Known rows, with every way that one mark hangs from another
N(Q(J)): [ 3.790  2.503 -0.065  1.472  2.939  4.040 -2.809  2.401 -0.838  2.846
  0.604 -4.192 -2.271 -2.871 -3.000  0.255 -1.356  3.249 -0.098]
R(K(G)): [ 3.868  4.865  0.957 -0.789  6.549  2.718 -4.697  1.351  2.446  1.712
 -0.697 -5.019 -1.938 -5.329 -6.834 -0.821 -1.414  1.571 -1.388]
G(Q): [ 4.535  1.982 -0.236  1.647  3.726  4.116 -5.297  0.682 -0.402  2.169
 -1.446 -4.731 -1.193 -0.370 -4.205 -0.359  0.648  0.164 -0.523]
S(G(Q(J))): [ 4.117  4.666  0.263  2.745  4.430  3.925 -6.605  0.590 -0.242  3.054
  0.944 -7.883 -1.102 -3.170 -3.505 -2.765 -0.417  1.274 -1.424]
Q(E J(N)): [ 0.995  9.016 -0.224  1.264  0.872  4.102 -3.986  3.407 -0.880  0.929
 -3.006 -4.373 -6.382 -0.720 -1.780 -1.149 -2.838  3.616 -2.534]
K(G(Q(J) S) R): [ 7.451  5.331  0.716  1.523  5.621  3.944 -7.212 -0.867  2.405  1.650
 -1.423 -5.744  0.409  0.786 -6.142 -1.641  0.736  1.405 -0.507]
N(Q(E J)): [ 2.867  4.622 -0.503  2.103  2.258  4.225 -2.127  2.608 -1.612  2.459
 -0.008 -4.593 -3.942 -1.362 -2.927 -0.897 -1.109  3.752 -0.780]
R(K(G(Q(E)))): [ 5.002  4.752  0.684  0.075  6.140  3.373 -4.177  1.195  1.260  1.755
 -0.852 -5.672 -2.054 -3.686 -6.560 -1.922 -0.629  1.805 -1.656]
R(K(G(Q S))): [ 5.662  2.460  1.063 -0.407  6.826  4.359 -4.049  0.417  0.487  1.666
 -1.024 -5.446 -0.677 -3.492 -7.394 -1.288 -0.238  1.566 -1.454]
S(G(K(R) Q(E))): [ 5.814  6.092 -0.341  3.618  5.003  4.943 -4.919 -1.135  0.732  1.705
 -0.989 -6.830 -1.178  1.059 -6.186 -4.592  0.278  1.301 -0.075]
N(Q): [ 3.851  2.879 -0.062  1.154  3.272  4.311 -3.936  1.851 -0.157  2.669
  0.403 -3.965 -1.163 -2.005 -4.172  0.703 -0.060  2.223  0.782]
K(G(Q) R): [ 7.182  7.361  0.509  1.544  5.384  2.574 -8.658 -0.286  4.571  1.927
 -0.912 -5.647  0.376 -0.008 -5.811 -1.414  0.888  0.678  0.268]
S(G(K(R))): [ 4.163  6.254  0.067  2.391  5.560  3.967 -5.675 -0.909  2.470  1.625
 -0.807 -5.881 -1.027 -1.233 -6.597 -3.061 -0.846  0.943  0.342]
R(K): [ 2.422  3.572  0.631 -0.613  4.951  3.494 -2.947  1.493  0.700  1.445
 -1.604 -3.596 -2.947 -3.610 -6.200  0.193 -1.841  1.651 -1.327]
K(G): [ 3.251  6.193  0.366  0.272  6.237  1.864 -8.171  0.976  3.741  2.038
 -0.422 -5.778 -1.181 -4.623 -5.607 -0.809 -0.082  0.054 -0.693]
K(R): [ 2.897  7.168  0.068  0.976  3.184  2.883 -6.439  0.305  3.226  1.216
 -2.421 -3.018 -2.067  1.214 -5.283  0.768 -0.653  0.783  0.296]
E(Q): [ 4.428  4.740  1.112  0.487  1.586  3.975 -4.806  1.140  0.112  2.758
 -0.831 -1.876 -2.289 -0.995 -4.454 -0.690 -0.882  0.477 -0.716]
R(K(G(Q(E(N) J)))): [ 5.052  5.394  1.627 -0.347  5.675  3.928 -3.625  1.521  0.582  1.736
 -0.877 -6.120 -2.982 -3.787 -5.793 -1.835 -1.303  2.773 -2.522]
K(G(Q)): [ 5.552  4.547  0.264  1.088  6.077  2.673 -7.897  0.603  2.620  2.374
 -0.216 -6.447 -0.211 -3.356 -5.278 -1.552  0.882  0.068 -0.629]
S(G): [ 1.873  6.594  0.346  1.690  4.732  3.267 -7.650  0.569  1.428  2.560
  0.590 -7.007 -1.335 -3.781 -4.677 -1.751 -0.477  0.564 -0.911]

Rows
[ 6.462  4.586 -0.021  3.192  5.456  4.814 -5.396 -1.294  1.298  1.993
 -0.578 -6.545 -0.024 -0.017 -6.246 -3.785  0.115  0.931  0.404] => S(G(K(R) Q))
[ 5.458  3.711  0.917 -0.231  6.513  3.309 -4.471  1.058  1.660  1.950
 -0.559 -5.446 -1.238 -4.465 -6.600 -1.355 -0.757  1.561 -1.315] => R(K(G(Q)))
[ 6.194  3.346  1.343 -0.547  5.883  4.847 -3.906  1.224  0.107  1.535
 -1.254 -5.343 -1.109 -3.666 -6.273 -1.284 -1.179  2.679 -1.753] => R(K(G(Q(J(N)) S)))
[ 5.324  4.357  1.753 -0.747  6.163  5.117 -3.741  0.603 -0.275  1.370
 -1.444 -5.951 -1.856 -2.407 -7.187 -1.531 -0.120  2.285 -2.228] => R(K(G(Q(E(N)) S)))
[ 5.245  3.529  0.856 -0.132  6.471  4.420 -3.698  0.523  0.089  1.479
 -1.344 -5.615 -1.481 -2.734 -7.356 -1.837 -0.093  1.813 -1.790] => R(K(G(Q(E) S)))
[ 5.850  2.503  0.480  1.053  6.333  4.023 -6.447  0.014  0.411  2.093
 -0.752 -6.536 -0.173 -2.589 -5.585 -1.780  0.682  0.783 -1.436] => K(G(Q(J) S))
[ 8.236 -1.026 -0.365  2.261  5.599  7.303 -1.463 -2.846 -1.377  0.260
 -4.380 -3.031  0.366  5.284 -8.575 -2.145  1.205  0.714  0.996] => G(K(R) Q S)
[ 4.086  3.604  1.120 -0.973  6.878  3.811 -4.215  0.676  1.280  1.420
 -1.184 -4.932 -1.353 -4.349 -7.635 -0.772 -0.889  1.556 -1.483] => R(K(G(S)))
[ 5.634  2.286  1.063 -0.244  6.663  4.235 -3.478  0.672  0.133  1.769
 -0.924 -5.538 -1.214 -3.908 -6.826 -1.494 -0.896  2.073 -1.870] => R(K(G(Q(J) S)))
[ 6.820  6.808  0.365  1.934  5.116  4.052 -6.757 -0.724  1.874  1.363
 -1.844 -6.047 -0.723  1.877 -6.064 -2.474  0.912  1.769 -0.976] => K(G(Q(E J) S) R)
[ 0.026  8.591  1.096  0.618  1.807  4.193 -3.180  2.452 -1.556  1.129
 -2.559 -5.421 -7.356 -0.496 -2.546 -1.016 -2.273  3.304 -3.774] => Q(E(N) J)
[ 8.187 -1.414 -0.378  2.609  5.265  7.071 -0.347 -2.317 -2.042  0.465
 -4.198 -3.220 -0.734  4.410 -7.377 -2.569 -0.130  1.738  0.101] => G(K(R) Q(J) S)
[ 5.191  3.313  0.839  0.060  6.278  4.327 -3.178  0.786 -0.259  1.566
 -1.246 -5.738 -2.007 -3.168 -6.773 -2.078 -0.748  2.316 -2.195] => R(K(G(Q(E J) S)))
[ 3.570  7.001  0.874  2.567  3.606  4.735 -6.150  0.808 -1.074  2.663
  0.386 -8.472 -2.646 -1.776 -3.298 -3.272 -0.307  2.078 -2.350] => S(G(Q(E(N) J)))
[ 4.101  7.974  0.433  0.450  0.766  5.826 -5.213  3.413 -0.315  1.490
 -1.662 -3.725 -2.457 -0.280 -2.701  0.541 -0.946  3.756  0.285] => J(N(Q(E)))
[ 5.645  3.242 -0.099  2.967  5.836  4.843 -5.013 -0.852  0.330  2.229
 -0.264 -6.943 -0.308 -1.638 -5.967 -3.857  0.090  0.632 -0.041] => S(G(K Q))
[ 6.406  4.350 -0.010  3.453  5.234  4.624 -4.552 -0.920  0.821  2.114
 -0.436 -6.713 -0.807 -0.618 -5.418 -4.108 -0.820  1.650 -0.186] => S(G(K(R) Q(J)))
[ 5.189  5.915  1.520  0.426  0.162  4.593 -4.242  2.460 -0.635  2.634
 -1.111 -1.885 -3.247 -1.552 -2.494 -0.817 -2.649  2.385 -1.387] => E(Q(J(N)))
[ 3.329  5.538  2.636 -0.640  2.362  5.651 -3.727  2.264 -1.200  2.159
 -0.448 -5.090 -3.513 -1.678 -3.034  1.243 -1.251  3.689 -1.596] => E(N(Q(J)))
[ 6.919  0.305 -0.558  2.467  4.006  8.152  0.244 -0.678 -4.245  0.062
 -4.793 -3.956 -2.639  3.975 -6.102 -3.485 -0.293  2.701 -0.993] => G(K Q(E J(N)) S)
